Each row was made from one path, in order. Every step used is in the known rows, and no mark comes twice. Write each row's path.
In the rows, zero is written as 128.
Known rows
dula-ranu-bimo-ruze-zitip: [139 134  78 109 136 106 142 123 106 110 138 110  89 112 139  90 147 126
 141 140 172  94 124]
ranu-dula-ruze: [125 141 111 121 130 124 115 119 147 119 125 115 126 118 140 114 112 122
 151 123 107 146 151]
ranu-bimo-ruze-zitip-fasit-dugef: [134 146  72  95 137 105 147 127 100 102 157 104 100 106 125  99 135 107
 146 112 139 130 107]
bimo-ruze-dula: [135 144  92 111 133 123 144 131 106 111 135 142 113 137 131 100 106 142
 120 123 142  74 114]
ranu-dula-ruze-bimo: [127 152 102 103 135 141 113 117 130 115 120 107 113 132 145 117 104 124
 160 129 111 144 144]
zitip-ruze: [128 131 128 138 131 119 128 130 114 126 131 130 110 121 136 123 135 135
 174 121 135 137 125]
bimo-ruze-ranu: [138 139 108 114 139 120 137 130 119 120 131 115 109 136 120  98 139 136
 111 119 165  61 112]
fasit-dugef-zitip: [120 138  77 120 139 115 129 126 169 116 135 113 118 124  96 114 123 125
 172 120 110 101 127]
bimo-ranu: [141 133 149 120 130 112 129 133 126 128 132 121 125 128 133 114 128 127
 132 128 136 100 124]
ruze-dula: [122 136 121 114 135 127 141 130 126 121 129 147 123 132 125 120  98 140
 132 122 121 105 119]
ruze-ranu-dula-bimo: [112 126  89 116 147 131 132 119 150 122 117 125 120 124 153 107 104 127
 160 109 119 109 136]
ranu-dula-bimo: [114 125  83 129 133 134 125 119 142 121 121 133 131 121 165 116 105 121
 167 119 103 144 146]
ranu-dula-ruze-zitip-dugef: [115 129  62 101 142 128 128 125 140 113 138  87  91 113 108 113  92 143
 187 132 107 159 149]
bimo-ruze-dugef-fasit: [133 140 113 121 137 112 143 122  89 124 139 120 101 129  80  98 123 131
 120 125 161  64 105]
zitip-ruze-dula-bimo-ranu: [130 148 113 113 139 105 140 131 128 117 129 154 104 126 152  90  93 146
 199 120 137  92 121]
fasit-dugef-zitip-ruze-ranu: [117 144  82 117 155 105 136 128 163 116 134 108  90 119  92 101 132 138
 213 103 132  75 114]
ruze-fasit-dugef: [129 140 115 111 146 112 120 119 165 124 143 100 122 126  97 118 120 117
 146 115 109 106 108]
ruze-ranu: [126 131 134 115 141 126 135 128 137 130 123 120 118 131 116 119 129 134
 122 117 144  93 118]
dugef-zitip: [113 136  95 122 134 132 133 129 131 122 123 117 123 131 115 115 125 134
 161 125 130 111 130]
ruze-zitip-fasit: [114 127 136 102 121 115 139 131 113 117 132  99 113 113 106 118 126 126
 148 122 138 150 113]
bimo-ranu-dula: [132 127 136 121 139 116 128 132 119 124 131 116 125 121 150 113 118 117
 151 116 112 111 133]
dula-ranu-bimo-ruze: [153 134  79 127 135 116 131 124 113 117 132 134 108 114 155  97 151 123
 123 134 157  91 128]
zitip-fasit: [128 128 136 121 120 125 129 131 118 126 127 123 133 114 121 125 129 122
 129 115 124 149 117]
dula-ruze-ranu-bimo: [133 157 109 105 149 128 132 119 132 124 126 125 115 127 140 108 128 127
 122 120 149 119 133]
fasit-dugef-zitip-ruze-ranu-dula-bimo: [103 140  38 119 161 111 133 119 177 109 127 114  92 112 129  89 107 130
 252  94 107  92 133]
dula-ranu-bimo-ruze-dugef: [144 138  77 122 137 107 139 120 123 124 139 127  98 109 125  85 142 120
 107 139 174  84 117]

Write each row's path
[135 134  49 103 161 137 156 129  44 111 151 110  76 127 111 111 111 143
 166 123 147 104 116] => ranu-bimo-ruze-zitip-dugef-fasit
[125 135  74 100 134 124 128 127 146 117 139  92  92 120  90 114 104 151
 168 144 133 148 141] => dula-ruze-zitip-dugef
[127 138 113 112 154 137 144 126 107 130 128 131 117 128 147 121 130 124
 119 112 145 114 119] => ruze-ranu-bimo
[131 144 110 104 136 113 140 129 144 118 127 151 124 133 148  94  85 139
 154 126 131  82 123] => ruze-dula-bimo-ranu
[135 137 118 119 129 113 126 127 147 125 127 133 129 129 150 102 116 126
 152 132 139 105 133] => dula-bimo-ranu
[135 143 127 113 147 125 125 131  86 119 129 111  93 129 162 110 115 127
 206 114 124 119 123] => zitip-ruze-bimo-ranu-dula
[129 129  34 105 145 127 144 124  95 108 140 109  79 130  99  98  98 156
 189 132 147  88 123] => dula-bimo-ruze-zitip-dugef-fasit
[102 151  81 103 129 116 129 120 150 117 124  93 114 101  90  87 102 119
 171 112 123 143 130] => ranu-dula-ruze-dugef-zitip-fasit
[111 148  98 116 149 124 129 124 112 122 127  95 102 128 103 100 126 139
 211 111 141 108 109] => dugef-zitip-ruze-fasit
[129 157  52 104 149 111 127 121 149 107 143  85 107 133  85  84 126 125
 168 114 134  59 105] => bimo-ruze-fasit-dugef-zitip
[127 153  95 104 148 108 108 110 184 114 139  86 119 115 110 104 107 111
 169 110  87 126 131] => ranu-dula-ruze-fasit-dugef
[123 160  21 103 147 112 124 114 167 105 138  96 111 132 104  73 114 126
 188 118 134  63 114] => dula-bimo-ruze-fasit-dugef-zitip
[125 148 112  92 121  91 124 121 177 106 142  91 106 102  84 104 121 121
 165 124 120 147 125] => dula-ruze-zitip-fasit-dugef
[113 136 102 116 125 129 133 132 121 119 122 112 127 117 107 113 125 127
 161 112 127 132 118] => dugef-zitip-fasit
[118 135  44  98 130  98 135 120 144  94 145  99 103 102 131  85 109 111
 188 109 113 126 124] => ranu-dula-bimo-ruze-zitip-fasit-dugef
[123 143  60 112 144 128 123 114 119 113 129 104 119 130 153  85 108 120
 162 113 128 101 124] => ranu-dula-bimo-ruze-fasit
[124 142 132 123 143 121 124 123 112 128 132 106 107 125 117 113 129 133
 179 113 138 125 108] => zitip-ruze-fasit
[130 165  32 101 162 122 136 118 117 108 149  97 107 130 117  85 129 114
 162 108 134  79 107] => ranu-bimo-ruze-fasit-dugef-zitip
[135 119  93 127 149 141 134 130 102 128 135 125 104 127  92 137 105 147
 164 120 109 115 122] => zitip-dugef-fasit
[131 135  96  93 155 111 132 126 111 111 141  83  79 116  91 102  87 145
 208 122 109 105 137] => bimo-ranu-dula-ruze-zitip-dugef-fasit
[135 137  98 123 147 113 142 126 115 118 129 160  92 106 155 104 120 141
 182 119 136 111 120] => zitip-ruze-dula-ranu-bimo
[127 133  57 127 132 128 127 121 120 111 127 130 122 124 169  96 112 122
 157 121 126 112 141] => ranu-dula-bimo-ruze
[136 134  97 114 145 122 142 124 130 120 126 157 111 114 150 109 112 131
 136 126 128 100 124] => ruze-dula-ranu-bimo
[121 132 139 122 139 118 140 120 108 133 132 124 109 125  77 118 114 130
 129 123 139  95 110] => ruze-dugef-fasit
[105 138  91 116 134 123 141 125 140 129 129 111 112 125  84 104 117 130
 146 130 148 103 119] => ruze-dugef-zitip
[111 158  87 109 129 115 129 119 166 124 126 104 110 123  76  90 113 134
 150 138 151 110 133] => dula-ruze-dugef-zitip
[119 142  78 130 142 106 129 128 154 114 138 116 100 115 105 110 130 132
 219 113 116 110 124] => fasit-dugef-zitip-ruze
[129 133  95 114 148 124 136 127 112 116 129 109 109 128 138  98 126 128
 129 106 140  73 122] => bimo-ruze-ranu-dula
[140 156  31 105 159 104 127 115 153 106 142  95  96 114 110  72 141 116
 173 118 140  53 110] => dula-ranu-bimo-ruze-fasit-dugef-zitip
[140 126 105 129 138 121 128 122 134 126 125 139 116 109 152 117 142 120
 132 132 135 123 133] => dula-ranu-bimo
